In the rows, zero is written as 128.
Known rows, with every step that occurs:
zome/notul: [117  97 138 128 128  90 125 147 123 137 151 159 144 153 136 139 125 134
 136 211 184 132 118 124 113 139 144 137 127 119 123 141 126 112 131 123
 108 117 161 121 129 134 113 109]
momaga/vorit/runu/tarav/lasi/kosa: [140  95 121 121 182 155 130  88 104 133 115  40  54 120  75 176 125 130
 114 154 138 135 141 153 111 133 151 147 105 136  93 114  98 104 199 163
 147 116  70 125 156  33  97  99]
fosobil/lasi/kosa/notul: [126 195 143 158 110 153 174 169 158 128 143 130 157 107 144 167 118 145
  54 131 144 138 158 184 145 103 142 125 113 145 162 130 139 166 120 114
 147 136 129 133 126 113 117 148]
vorit/momaga: [109 118 152 127 131 127 146  96  97 133 192 129 102 127 129 120  98 127
 129 131 169 157 131 114 109 110 159 136 122 125 138 147  92 113 156 155
  92 144 136 128 138 101 118 129]
tarav/momaga: [120  71 158 135 132 135 142 111  98 157 169 148 152 114 129  94 135 124
 174 154 142 162 141  95 116 140 129 155 139 124 150 149  96 108 174 152
 120 137 144 137 119 114 110 138]
zapen/notul/mutomi/lasi: [130 118 115 151 100 168 102 125 128 146  97 122 151 101 156 140 106 132
 157  68 111 133  98  94 134 132 103  93 129 129 124 105 157 171  96  78
 116 147 113 118 140 168 176 149]
vorit/runu/mivin: [138  73 183 107 132 116 138 115  95  61 124  80 114  94 104 127 123 123
 137 180  77 155 123 157 119 106 151 130 140 143 139 140 132 104 158 135
 107 131 154 118 121 103  97  83]
mivin/runu/tarav/momaga/vorit: [159  62  99 125 129 137 160  82  94 113 190  88  64 137 186 113 125 189
 112 115 103 151  90 101 152 175 110 152 143 126 101 125  56  95 209 182
 106 120 115 149 118  46  68 157]
notul/mutomi: [137  75 184 121 103  95 106 110 120 114 143 157 138 136  98 132 136 132
 156 123 129 141 112 101 135 105 113 113 147 113 141 130 108 111 105  96
 124 137 127 113 153 152 157 142]
zapen/notul/zome/lasi/fosobil: [131 152  59 168 161 164 185 186 163 150 122 137 124  94 153  55  84 137
 175 145  98  74 141 122 140 147 122 107 106 137  99 148 161 124  86 107
 127 128 126 116  77 164 163 176]
gelot/mutomi/lasi/zome: [121 171 139 106 140 123 123 134  89 157 132 201 132 122 132 114 145  62
 147  76 114 108 107 124 109 107 125 146 138 114 109 128 162 167 120 101
 110 120 117 125 118 158 155 126]
kogor/momaga/vorit/runu/tarav: [142  59 133 116 135 131 135  61  70 119 190  81  47 106 116 175 129 167
  70 167 104 124 129 153 121 136 119 143 135 128  83 152  80  88 203 177
 102 134  93 117 165   7  71 140]
mutomi/lasi/kosa/notul/zome: [126 217  63 123 115 122 135 180 151 164  94 146 151 143 153 133 124 108
 111  95 125  77 154 158 124 130 118  98 106 118 150 110 161 182 119 131
 180 114 148 143  88 160 144 139]
tarav/runu/mivin: [144  52 229 113 136 143 144  93 141  86 126  95  97 110 103 107 106 128
 156 174 102 169 125 136 126 144 137 149 157 136 126 166 157  96 182 159
 141 149 163 139 118 134  94  80]
kosa/notul/mutomi/lasi: [144 150  89 116  77 119  86 157 118 146  97 177 164 151 153 162 159 143
 117  47 124 137 101 106 153 122 100  90 126 105 128 114 156 169  98 108
 123 129 153 132 140 176 158 126]
suto/zapen/notul: [121  91 184 168 128 186 116 141 142 105 118  76 152  87 146 107 104 164
 153 186 147 163 136 117  94 167 151 127 163 163 161 148 145  90 103 105
 111 151  98 115 122 129 146 124]
mivin/runu: [135  86 170 128 123  97 139  95 131  83 151  97 114 135 169 113 136 146
 101 166 115 155 113 159 140 104 140 130 151 147 147 142 102 101 126 154
 108 116 138 132 143 125 112 136]
gelot/mutomi/lasi/zome/meko: [119 181  96 107 133  90 122 164 124 143 153 187 141 143 102 102 147  51
 136  29  88  99 108 110 136  96 128 175 135 115 124 125 155 171 123 108
 102 108 130 147 118 167 171  99]
kosa/notul/zome/meko: [117 159  75 117  91  69 134 174 182  95 167 143 160 143 127  77 166 138
 109 110  95 111 163 141 129 122 125 136 145 110 160 132 109 120  97 164
 122 113 165 163  80 166 147 148]
fosobil/lasi/kosa/notul/zome/meko: [114 235  75 143 100 101 180 180 213 121 142 122 163 129 115 103 133 100
  60  88 107  81 171 168 166  97 136 129 106 127 172 115 114 172  99 128
 162 125 143 171  88 136 139 168]
zapen/suto: [101  51 180 130 122 113 168 119 143 151 149 132 130  91 139 129 107 160
 121 166  94 147 143 136 111  98 113 155 131 164 133 102 128  98 109 129
 138 148 111  70 157 104 142 138]
kosa/notul: [130 118 141 134 101 123 132 163 129 118 160 159 158 121 153 129 153 173
 105 159 127 161 155 149 116 132 131 132 150 125 157 149 128 116 115 151
 112 122 155 125 116 142 120 119]
mutomi/lasi/zome: [ 99 145 148 108 146 107 126 122 104 143 128 153 124 120 141  98 118  87
 109 130 106 123 126 133 123 124 116 128 121 130 133 115 141 162 124 122
 137 107 123 109 115 156 134 117]
momaga/vorit: [141  61 163 131 141 142 112 126 115 100 179 124 121 117 112 125 121 154
  96 171 154 115 101 126 134 127 144 134 132 132 134 137 104 110 166 169
 120 130 114  99 153 136 118 145]
suto/zapen/lasi/zome: [101 146 174 122 135 138 104 112 171  85 105 100 146 119 124  70 121  92
 116 169 105 152 142 129 115 133 134 148 135 146 132 114 131 119  85 119
 134 122  97 126 119 154 121 115]
zapen/lasi: [104  83 166 136 124 155 125  96 161  97 139 116 149 109 121 109 111 115
  96 173 114 149 122 148 133 103 121 125 109 137 119 121 133 127 118 147
 135 138 123 135 145 161 120 109]
mutomi/lasi: [113  97 147 124 133 133 108 102 102 149 121 144 128 116 124 133 117 118
 112 132 137 121 108 125 123 127 123 106 113 132 130 137 153 144 134 141
 135 133 144 117 139 162 136  85]
tarav/momaga/kogor: [124  76 150 117 165 145 131  52  99 103 154 151 150 112 129 114 108 130
 161 165 167 132 139 115 111 163 101 153 159 130 139 149  88  92 157 175
 140 160 143 133 124 110  69 144]
tarav/lasi: [104  73 184 128 157 133 112  66 126 144 131 105 125 117  85 124 150 117
 162 189 167 171 153 136 112 112 138 142 122 130 122 164 137 114 137 169
 132 142 130 143 147 137 138 103]
mivin/runu/tarav/momaga: [133  71 123 121 119 117 171  65 108 135 181  97  76 126 182 108 127 172
 136 132  88 190 118 117 128 165 102 157 154 132 112 136  73  90 181 152
 119 119 133 163 105  49  74 125]
kosa/notul/mutomi/lasi/zome/meko: [127 224  41 102  73  58 104 193 156 127 123 177 160 171 134 107 172 103
 113   4  63 116 132 103 162 113  95 138 141  93 143  96 137 183  74 105
 120 100 151 142 113 185 179 130]
gelot/mutomi: [141  94 191 125 134 131 131 124 100 136 163 176 142 120 112 142 148 111
 162 133 151 135 112 128 106  99 140 149 148 130 132 160 140 108 136 115
  96 139 124 129 132 132 142 123]
notul/mutomi/lasi: [129 111 141 119 110 115  83 102 113 143 101 157 137 147 113 146 127 105
 139  75 132 124  80  93 145 110 101  91 116 112 125 118 145 159 106  98
 136 140 134 116 164 168 163 111]
momaga/vorit/runu/tarav/lasi/zome/meko: [121 109  77 100 166  85 123  91 126  84 152  58  52 126  70 107 167 109
  99 112  76 139 149 133 126 125 147 182 124 119  85 109  65 116 159 179
 116  94  82 138 137  62 106 100]
momaga/kogor: [125  79 177 111 158 140 124  55 124  61 144 139 136 113 115 133  97 145
 111 187 163 109 128 157 108 142 112 129 164 141 136 147 102  85 114 161
 143 150 135 101 135 135  82 118]
vorit/momaga/kogor: [114 119 142 107 163 150 137  35  98  80 171 126 106 124 122 136  84 133
 117 146 201 127 128 133  98 134 133 135 145 135 128 149  69  94 137 170
 108 173 148 122 141  95  78 138]
kogor/momaga/vorit/runu/tarav/lasi: [124  59 127 117 160 148 134  20  82 150 158  71  38 115  91 173 169 151
 103 157 133 151 149 146 117 127 125 153 116 119  60 164  87  97 210 204
 105 143  97 148 179   5  76 128]
suto/zapen: [117  85 218 139 138 134 100 108 123 113 123 115 133 122 102 112 121 140
 147 186 159 157 121 113 108 150 151 133 153 154 165 161 135  77 111 126
 131 143 125 113 135 128 137  96]
notul/zome/lasi: [ 96 110 113 124 142  88 167 130 143 131 141 155 122 121 113  78 139 125
 148 172 124  84 123 141 137 117 126  93  92 106 136 149 123 124 126 157
 110 114 140 152  90 145 153 162]

Rows:
[127 170 107 132 114 148 117 135 126 136 104 147 152 105 165 106 114 113
 156  68  77 130 118  91 129 134 103 108 136 123 117  89 143 190  82  63
 120 118  95 110 121 176 176 168] => zapen/notul/mutomi/lasi/zome
[138  71 148 130 128 129 133  71  75 106 158  90  84 115 112 166 160 125
  95 167 140 110 136 149 129  96 147 148 134 129 111 163  86 102 197 186
  86 140 112 119 189  53  91 173] => kogor/momaga/vorit/runu
[133 153 127 127 118 120 105 127 125 168  87 138 140 162 100 176  91  93
 147  65 139  94 100 104 154 108 109  98 115 122 142 100 156 172 113  70
 166 132 121 114 168 153 165 105] => notul/mutomi/lasi/kosa
[136 209  89 101  85  93  99 168 120 129 107 191 161 154 160 119 166 122
 124  39  89 138 128 116 144 120  99 112 138 102 128  96 140 187  79  89
 126 105 137 119 113 190 159 149] => kosa/notul/mutomi/lasi/zome
[113  65 146 114 146 118 141  38 134 121 141  66  62 141 147 127 143 169
 120 160 111 195 129 161 130 141 122 132 137 132  93 147  98  92 141 169
 133 122 117 171 134  76 101  98] => mivin/runu/tarav/lasi
[130 181  89 160 109 132 189 235 140 146 136 166 151 142 142 154 129 158
 109 141 132 113 156 174 146 120 136 125 114 119 171 135 161 144 137 128
 112 105 157 143  92 125 139 124] => zome/lasi/kosa/notul
[127 143  82 136 170 104 160 158 149 145 133 162 103 136 115  64 108 111
 162 138 115  63 130 122 153 129 120 105 101 118  99 159 150 109 100 131
 146 117 141 115  95 160 147 147] => notul/zome/lasi/fosobil
[158 183 128 139  78 117 129 200 145 139 123 158 166 156 124 175 131 140
 137  83 132 130 149 136 132 115 114 120 152 112 173 111 133 138 106  80
 146 118 131 122 137 142 146 156] => lasi/kosa/notul/mutomi
[131 199  96 138 115 152 133 192 125 169 104 141 148 146 149 169 120 128
  96  97 134 114 144 162 129 132 128 123 120 128 154 118 171 170 136 118
 154 121 151 127 122 144 136  91] => mutomi/lasi/kosa/notul
[153 166  51 125 136 101  75 165 123 190  69 168 124 191 141 150 101  90
 174  67 168  91  69  56 160 143 113 102 108 119  66 119 175 151  76  49
 161 131 163  97 158 187 152  96] => zome/notul/mutomi/lasi/fosobil
[161 156 102 166 138 196  63 154 141 154  42  94 132 134 141 123  78 124
 191  39 131 122  86  46 142 177 112  96 143 155 101 124 189 126  44  32
 155 161 107  80 159 179 185 110] => suto/zapen/notul/mutomi/lasi/fosobil
[118 162  75 126 113  91 166 182 146 128 136 191 150 130 151  85 175 169
 129 149 120  99 149 160 140 132 126  96 108  98 143 144 135 133 108 163
  97 109 166 162  66 155 145 176] => kosa/notul/zome/lasi
[132 181  79 124 115  98  99 169 135 193  66 159 149 196 129 187  95  81
 157  93 183  85  86  87 154 124 120 102 106 111 121  91 160 175 111  54
 157 116 151 123 142 153 152 104] => zome/notul/mutomi/lasi/kosa
[124 170 124 145 132 152 149 170 152 170 110 123 150 144 110 158 156 136
 137 143 164 157 195 163 116 122 138 144 127 121 151 144 152 141 141 148
 155 127 140 157 129 126 125 116] => tarav/lasi/kosa/notul
[136 200 112 127 104 107 164 186 161 145 130 134 158 137 136 117 132 137
 122 142 126  98 182 162 108 122 128 118 131 122 166 118 122 135 117 126
 158 112 137 138  81 144 131 176] => lasi/kosa/notul/zome
[114 190 112 114 106  88  76 138 189 102  68 151 172 188 143 111 139  84
 165 135 145 138 116  73 130 143 132 126 128 121 102  85 128 131  56  61
 122 122 114 129 125 168 130 135] => suto/zapen/lasi/zome/notul/mutomi
[155  36 138 116 146 128 122  93  81  79 164  83  59  95 112 154 126 167
  80 168 115 136  92 141 112 143 142 133 120 141 103 119  84  77 178 164
 110 110  85  98 137  58  87 106] => momaga/vorit/runu/tarav
[163  65 159 110 142 138 126 117  90  37 130  68  95 101 104 126 127 146
 111 166 107 112  96 141 142 113 160 127 130 146 133 130 116 110 194 164
  93 139 135 101 151 109  80 113] => momaga/vorit/runu/mivin
[ 99 176  92 104 143  85 116 157 112 160 116 177 128 161 164 109 127  90
 132 149 145 111 115 115 118 145 144 134 112 124 108 112 151 172 117 110
 124  93 146 118 106 156 116 106] => mutomi/lasi/zome/notul
[142 177 122 135 102 128 123 160 155 166  89 132 159 175  95 173 167 129
 172  85 155 151 174 131 136 108 119 126 136 109 140 125 139 148 115 102
 158 137 133 152 151 144 156 148] => tarav/lasi/kosa/notul/mutomi
[126 212  78 138  95 152 155 167 199 129 100 127 178 129 141 115 128 105
 100 133 105  95 181 174 131 108 119 113 106 122 134  95 136 156 107 139
 169 114 133 159  85 166 117 159] => zapen/lasi/kosa/notul/zome
[144 182 124 166 116 189  94 152 148 164  39  67 154 124 130 165  85 119
 176  65 147 118 106  85 127 160 123  90 136 156 153  96 175 150  85  36
 153 151  96 112 148 148 187 123] => suto/zapen/notul/mutomi/lasi/kosa
[149  57 146 129 140 137 105 115  88  70 135  97 104  98 116 132 145 133
  97 165 146 119 104 139 124 102 173 138 126 143 129 122  92  96 175 177
  92 122 105  94 165 102 103 147] => momaga/vorit/runu
[128 129  90 114 115  88  71 130 114 159  81 175 147 180 146 165 135 107
 156 104 174 109  69  83 145 133 121  96 108 105  95 104 151 163  99  86
 118 127 162 127 151 165 149 108] => zome/notul/mutomi/lasi
[130  60 130 120 141 121 145  83  66 139 162 101  87  92 125 123 142 148
 161 141 100 185 139 117  88 156 122 160 135 133 107 128  80  82 193 146
 107 116 110 130 116  21  77  98] => vorit/runu/tarav/momaga
[134 118 146 122 144 150 112 120  90 166 118 176 141 122 120 156 132  85
 150  75 151 112  81 118 109 105 131 128 127 129 116 150 179 151 134 118
 108 144 133 135 136 151 150  93] => gelot/mutomi/lasi
[127 220 108 143 111 158 121 164 217 120  67 100 175 142 133 112 127 119
 121 129 130 107 170 148 122 137 140 115 124 142 155 100 150 123  83 121
 173 128 124 158  93 150 125 151] => suto/zapen/lasi/kosa/notul/zome
[143 205 127 157  80 133 151 162 163 127 120 154 170 131 128 177 129 138
  88  72 140 133 133 148 170  99 126 107 123 123 157 106 131 172  89  74
 151 147 123 130 145 137 150 176] => fosobil/lasi/kosa/notul/mutomi
[110 130 119 159 140 157 149 152 164 124  94 105 139  90 144  69 121 160
 179 182 133 101 129 123 110 164 143  84 119 139 146 144 153 105  90 122
  91 134 117 148  73 130 173 178] => suto/zapen/notul/zome/lasi
[128 195 124 160 104 183 117 187 186 120  77 100 171 139 140 149 109 130
  96 139 138 141 160 155 127 137 143 127 136 152 161 110 168 121  99 121
 149 137 127 139 127 138 118  99] => suto/zapen/lasi/kosa/notul
[ 92 150 188 128 143 112 162  94 138  97 170 151 133  89 129  93 123 109
  76 155 106 141 142 163 144 102 136 137 119 139 134 137 105 158 105 120
 137 128 102 110 113 127 123 160] => fosobil/lasi/zome
[160  80  91 127 202 162  97  91  94 125 115  56  37 118  88 142 127 132
 130 129 129 141 118 121 130 147 137 150 113 142  38 132 118  78 161 168
 149 126  88  96 167  75  86  88] => momaga/vorit/runu/tarav/lasi/fosobil
[147  62 122 121 142 157 143 102  84 140 202 119  92 116 129 120 115 184
 127 139 122 145 106  85 122 197 103 156 134 119 106 131  71  99 211 164
 130 128 110 127 115  65  84 127] => runu/tarav/momaga/vorit
